Known rows, with every step that occurs:
vemov/ropu: [-1.53  1.43 -0.97  2.53 -0.36  1.02 -2.41 -1.58  1.92  0.95  0.63  1.07
  1.47  3.19  2.24 -0.89 -0.80  1.28  1.61]
gatuv/bakel: [ 1.12  0.17 -0.67  1.29  0.86  2.01  2.70  0.64  0.60  1.39 -1.83  0.61
  0.08 -0.31 -0.51 -1.30  1.31 -1.89  2.30]
ropu/vemov/dukaz: [-0.31  0.21  0.61  1.82 -0.98  0.39  1.19 -1.29 -3.13 -1.21 -0.15  0.35
  2.38  3.92  0.27  0.52  2.60 -0.86 -0.72]
vemov/ropu/bika/gatuv: [-1.83  2.55 -0.88  4.54 -1.31  2.55 -4.85 -1.91  1.60  0.46  1.26  0.68
  2.22  7.68  2.85  1.41 -0.21 -1.46  4.95]
bakel/vemov/dukaz/lofeb: [ 1.67  0.51 -0.27  1.70 -1.21 -0.92  2.88  0.00 -5.39 -2.55  1.18  1.84
  0.84  0.77 -1.64 -2.12  0.01  1.28 -3.23]
lofeb/gatuv/vemov: [ 0.14 -1.35 -0.39 -2.45  1.28  2.26 -0.43 -0.49 -1.15 -2.83 -0.97 -0.13
 -2.26 -1.65  2.47 -0.98  0.21 -2.73  2.02]
lofeb/gatuv: [ 0.91 -1.62  2.10 -1.73  0.52  0.79 -1.58 -0.76 -0.39 -0.36 -1.00 -0.40
 -1.95 -0.15  0.12  0.14 -0.98 -1.25  0.68]
dukaz/lofeb: [ 0.76 -1.47 -0.77 -1.93 -0.17 -1.99  0.92  0.23 -2.01 -1.14  1.34  0.84
 -2.04  2.34 -2.06 -0.97 -0.47  1.59 -2.39]
bika/gatuv/bakel/vemov: [ 1.60  1.27 -0.94  2.65 -0.07  3.26  1.25  0.32 -0.69 -1.51 -2.51  1.53
  1.20  0.92 -2.37  0.26  0.20 -3.95  3.84]
gatuv/bakel/vemov: [ 1.74  1.76 -3.01  3.06  1.08  3.70  3.47 -0.23 -0.76 -0.67 -2.11  0.81
  1.67 -0.90 -1.21 -2.31  1.25 -3.11  2.26]
bakel/vemov/dukaz/lofeb/gatuv: [ 1.95 -0.59  0.88  0.36 -0.70 -0.31  1.68 -0.54 -5.62 -2.87  0.33  1.71
 -0.67  0.78 -1.64 -2.05 -0.65  0.72 -2.72]
lofeb/gatuv/bakel: [ 1.87 -1.17  1.58 -0.59  1.44  2.46  0.57 -0.09  0.00  0.72 -2.70  0.21
 -2.22 -1.13 -0.30 -1.17  0.28 -2.85  2.70]
lofeb/gatuv/vemov/dukaz: [ 0.36 -1.61  2.36 -1.83 -0.10  0.81  0.80  0.10 -3.43 -2.83 -0.07  0.74
 -1.49 -2.03  2.76 -1.58  0.98 -1.68  0.21]
bika/gatuv/bakel/vemov/dukaz: [ 1.86  0.88  0.96  3.48 -1.44  2.12  2.49  0.81 -2.58 -1.29 -1.64  2.19
  2.12  0.59 -1.71 -0.14  1.05 -2.90  2.17]
dukaz/lofeb/gatuv: [ 1.27 -2.83  1.29 -3.39  0.48 -1.16 -0.86 -0.37 -2.29 -1.10  0.37  0.52
 -3.75  1.72 -1.96 -0.80 -1.32  0.67 -1.47]
vemov/dukaz/lofeb: [ 1.09 -1.41  2.25 -0.78 -1.80 -3.44  2.53  0.93 -4.52 -0.82  2.10  1.78
 -0.88  1.45 -1.23 -1.42  0.49  2.78 -4.28]
vemov/bika: [-0.37  0.66 -0.41  0.39 -0.25 -0.50 -1.31 -1.40 -0.87  0.77 -1.14 -0.51
 -0.32  2.94  1.61  1.96  1.38  1.22  2.26]
ropu/vemov: [-0.64  0.63 -2.04  0.83  0.50  1.84 -0.78 -1.90 -0.53 -1.53 -0.70 -0.52
  1.40  4.73 -0.19  1.20  1.78 -2.17  1.19]
ropu/vemov/dukaz/lofeb/gatuv: [ 0.87 -1.82  1.71 -0.76 -0.51 -0.58  0.45 -1.57 -4.88 -2.39  0.38  0.84
 -0.67  5.44 -1.42 -0.28  1.10 -0.57 -2.09]
gatuv/vemov/ropu: [-2.05  1.68 -3.72  1.49  0.17  2.37 -0.64 -1.29  0.38 -2.11  0.82  1.20
  1.11  1.58  4.47 -2.36  0.49 -0.66  2.78]
ropu/vemov/bika/gatuv: [-0.84  0.79 -1.49  1.30 -0.71  1.43 -3.22 -2.76 -0.90 -1.59 -2.02 -0.48
  1.14  8.58 -0.12  4.48  2.01 -1.97  4.54]
bika/gatuv: [-0.04 -0.28  1.11  0.09 -1.36 -0.24 -1.61  0.50  0.08 -0.63 -0.10  0.93
 -0.17  2.11 -1.52  1.99 -0.67 -1.21  1.60]
vemov/ropu/bika/gatuv/lofeb: [-1.00  2.80 -2.44  4.54 -1.21  2.93 -5.19 -1.16  1.98 -0.87  1.20  1.04
  1.95  7.10  2.44  2.28 -1.52 -2.07  2.53]

Rows:
[ 2.48 -2.65  3.63 -1.39 -0.62 -1.37  3.02  0.58 -4.61 -0.10 -0.03  1.99
 -2.48  0.73 -1.48 -2.24  0.46  0.29 -2.33] | vemov/dukaz/lofeb/gatuv/bakel
[-0.35  4.25 -4.48  6.38 -0.61  4.70 -4.22 -1.78  0.16 -2.98  0.46  0.96
  3.50  5.58  1.23  0.90 -1.83 -3.20  2.45] | bakel/vemov/ropu/bika/gatuv/lofeb
[ 2.15  1.51 -0.24  3.74 -0.15  2.45  5.05  0.43 -3.21 -0.45 -1.43  1.65
  2.31 -1.60 -0.46 -2.48  2.00 -2.00  0.49] | gatuv/bakel/vemov/dukaz
[ 1.53  2.41 -3.11  3.29  0.98  3.30  2.39 -1.46 -1.56  0.01 -3.45  0.31
  1.26  1.43  0.49 -0.40  2.19 -1.90  4.25] | gatuv/bakel/vemov/bika
[ 2.57 -0.15  1.46  1.79  0.57  3.07  2.78 -0.18 -2.99 -0.58 -2.56  1.05
 -0.10 -1.69 -0.49 -2.01  0.86 -2.87  1.05] | lofeb/gatuv/bakel/vemov/dukaz
[-0.07  1.12  0.62  1.92 -1.28  1.87 -2.80 -0.48 -0.04 -0.67  0.70 -0.48
  0.87  5.69  0.71  2.07  0.59 -3.08  3.78] | ropu/bika/gatuv
[ 2.13  0.13 -0.52  1.14  1.76  4.31  1.19 -0.78 -1.04 -1.08 -2.99  0.35
 -0.75 -0.95 -0.80 -1.74  0.03 -3.77  3.00] | lofeb/gatuv/bakel/vemov
[-0.71  4.18 -3.33  6.39 -0.93  4.54 -4.12 -2.50  0.34 -1.65  0.31  0.63
  3.93  6.72  1.86 -0.29 -0.63 -2.21  4.75] | bakel/vemov/ropu/bika/gatuv
[ 0.04 -1.10 -0.84 -1.35 -0.87 -1.49  3.80  1.11 -4.72 -3.45  2.19  2.09
 -0.89  0.44  1.13 -2.74  1.62  0.56 -2.60] | gatuv/vemov/dukaz/lofeb
[-0.37 -1.57 -1.61 -2.25  0.67  0.60 -1.36 -1.32 -1.80 -2.90  0.84  1.74
 -2.84  3.09  1.35 -2.71 -1.18  0.12  0.63] | dukaz/lofeb/gatuv/vemov/ropu
[ 0.64  0.53  0.59  1.12 -0.64  0.77 -0.74 -0.44 -0.50  0.91 -2.74  0.76
 -0.31  3.97  0.03  2.71  1.60 -1.29  5.33] | vemov/bika/gatuv/bakel
[ 2.63  0.43 -1.05  2.60 -0.30  0.78  5.46  0.43 -4.32 -1.32 -0.62  2.51
  0.89  0.44 -2.12 -3.26  1.54 -0.83 -1.06] | gatuv/bakel/vemov/dukaz/lofeb
[-0.54 -0.44 -2.44 -0.46  0.48  2.36 -2.40 -1.95 -1.99 -3.15  1.50  0.86
 -2.21  5.77  2.92 -2.21 -0.25 -1.66  2.29] | dukaz/lofeb/gatuv/vemov/ropu/bika
[ 1.71 -1.73  0.62 -0.45  0.04  0.84  2.53 -1.20 -4.47 -1.59 -0.94  1.16
 -0.75  4.98 -2.10 -0.84  2.18 -2.22 -0.42] | ropu/vemov/dukaz/lofeb/gatuv/bakel
[ 0.47  0.53 -0.28  0.84 -1.07 -0.36 -3.22  0.02 -0.53 -1.62 -1.38  0.61
 -0.58  4.35 -0.19  4.90 -0.65 -1.00  1.10] | vemov/bika/gatuv/lofeb
[-0.24 -0.91 -0.22 -2.14  1.04  1.79 -1.31 -1.47 -2.00 -2.64 -1.82 -0.33
 -2.73  0.97  3.71  0.44  1.29 -1.97  3.68] | lofeb/gatuv/vemov/bika
[-0.31  0.35  1.15  0.32 -1.10 -0.54 -2.82 -0.93 -0.62  0.23 -1.25  0.44
 -0.42  4.50  0.35  3.74  0.43  0.02  3.69] | vemov/bika/gatuv
[ 0.78  2.45 -1.90  4.61  1.33  6.44 -1.06 -2.70  0.08 -0.34 -2.12  0.25
  1.07  3.17  2.19 -1.96  0.22 -4.28  5.70] | lofeb/gatuv/bakel/vemov/ropu/bika
[ 0.29  4.15 -4.62  6.94  0.91  5.89  0.86 -2.29  0.75 -0.25 -1.39  0.79
  3.42  4.12  2.31 -2.57  1.39 -3.36  5.29] | gatuv/bakel/vemov/ropu/bika
[ 0.42  1.87 -1.62  2.66 -0.93  1.43 -1.81 -1.74 -1.90 -2.19 -1.87  0.29
  1.46  3.61 -0.48  2.49  0.07 -0.76  3.72] | bakel/vemov/bika/gatuv
[ 1.55 -0.26 -2.46  1.11  1.16  2.63  0.26 -1.78 -1.78 -1.10 -1.23  1.94
 -1.61  3.26 -1.26 -3.43 -1.49 -1.04  1.50] | dukaz/lofeb/gatuv/bakel/vemov/ropu
[ 0.03  0.26 -0.22  0.99 -1.87  0.68  0.00  0.87 -4.15 -3.92  2.14  1.41
 -0.16  6.21  1.55  0.41  1.99 -2.56  1.54] | ropu/bika/gatuv/vemov/dukaz/lofeb
[-1.07  0.73 -2.71 -0.46  0.42  1.10  0.65 -1.37 -1.62 -2.36 -0.61  0.04
 -0.33  1.58  4.23  0.46  2.47 -0.73  3.13] | gatuv/vemov/bika
[-1.29  1.03 -1.46  1.38  0.90  4.44 -2.89 -2.44  0.09 -2.30  0.22 -0.15
 -0.17  3.71  5.57 -1.39  0.47 -3.11  4.76] | lofeb/gatuv/vemov/ropu/bika
[-0.77  1.19 -2.31  1.53  0.26  1.59 -1.77 -3.28 -1.11 -0.70 -2.12 -1.10
  1.26  6.67  1.30  2.64  2.55 -1.07  3.26] | ropu/vemov/bika
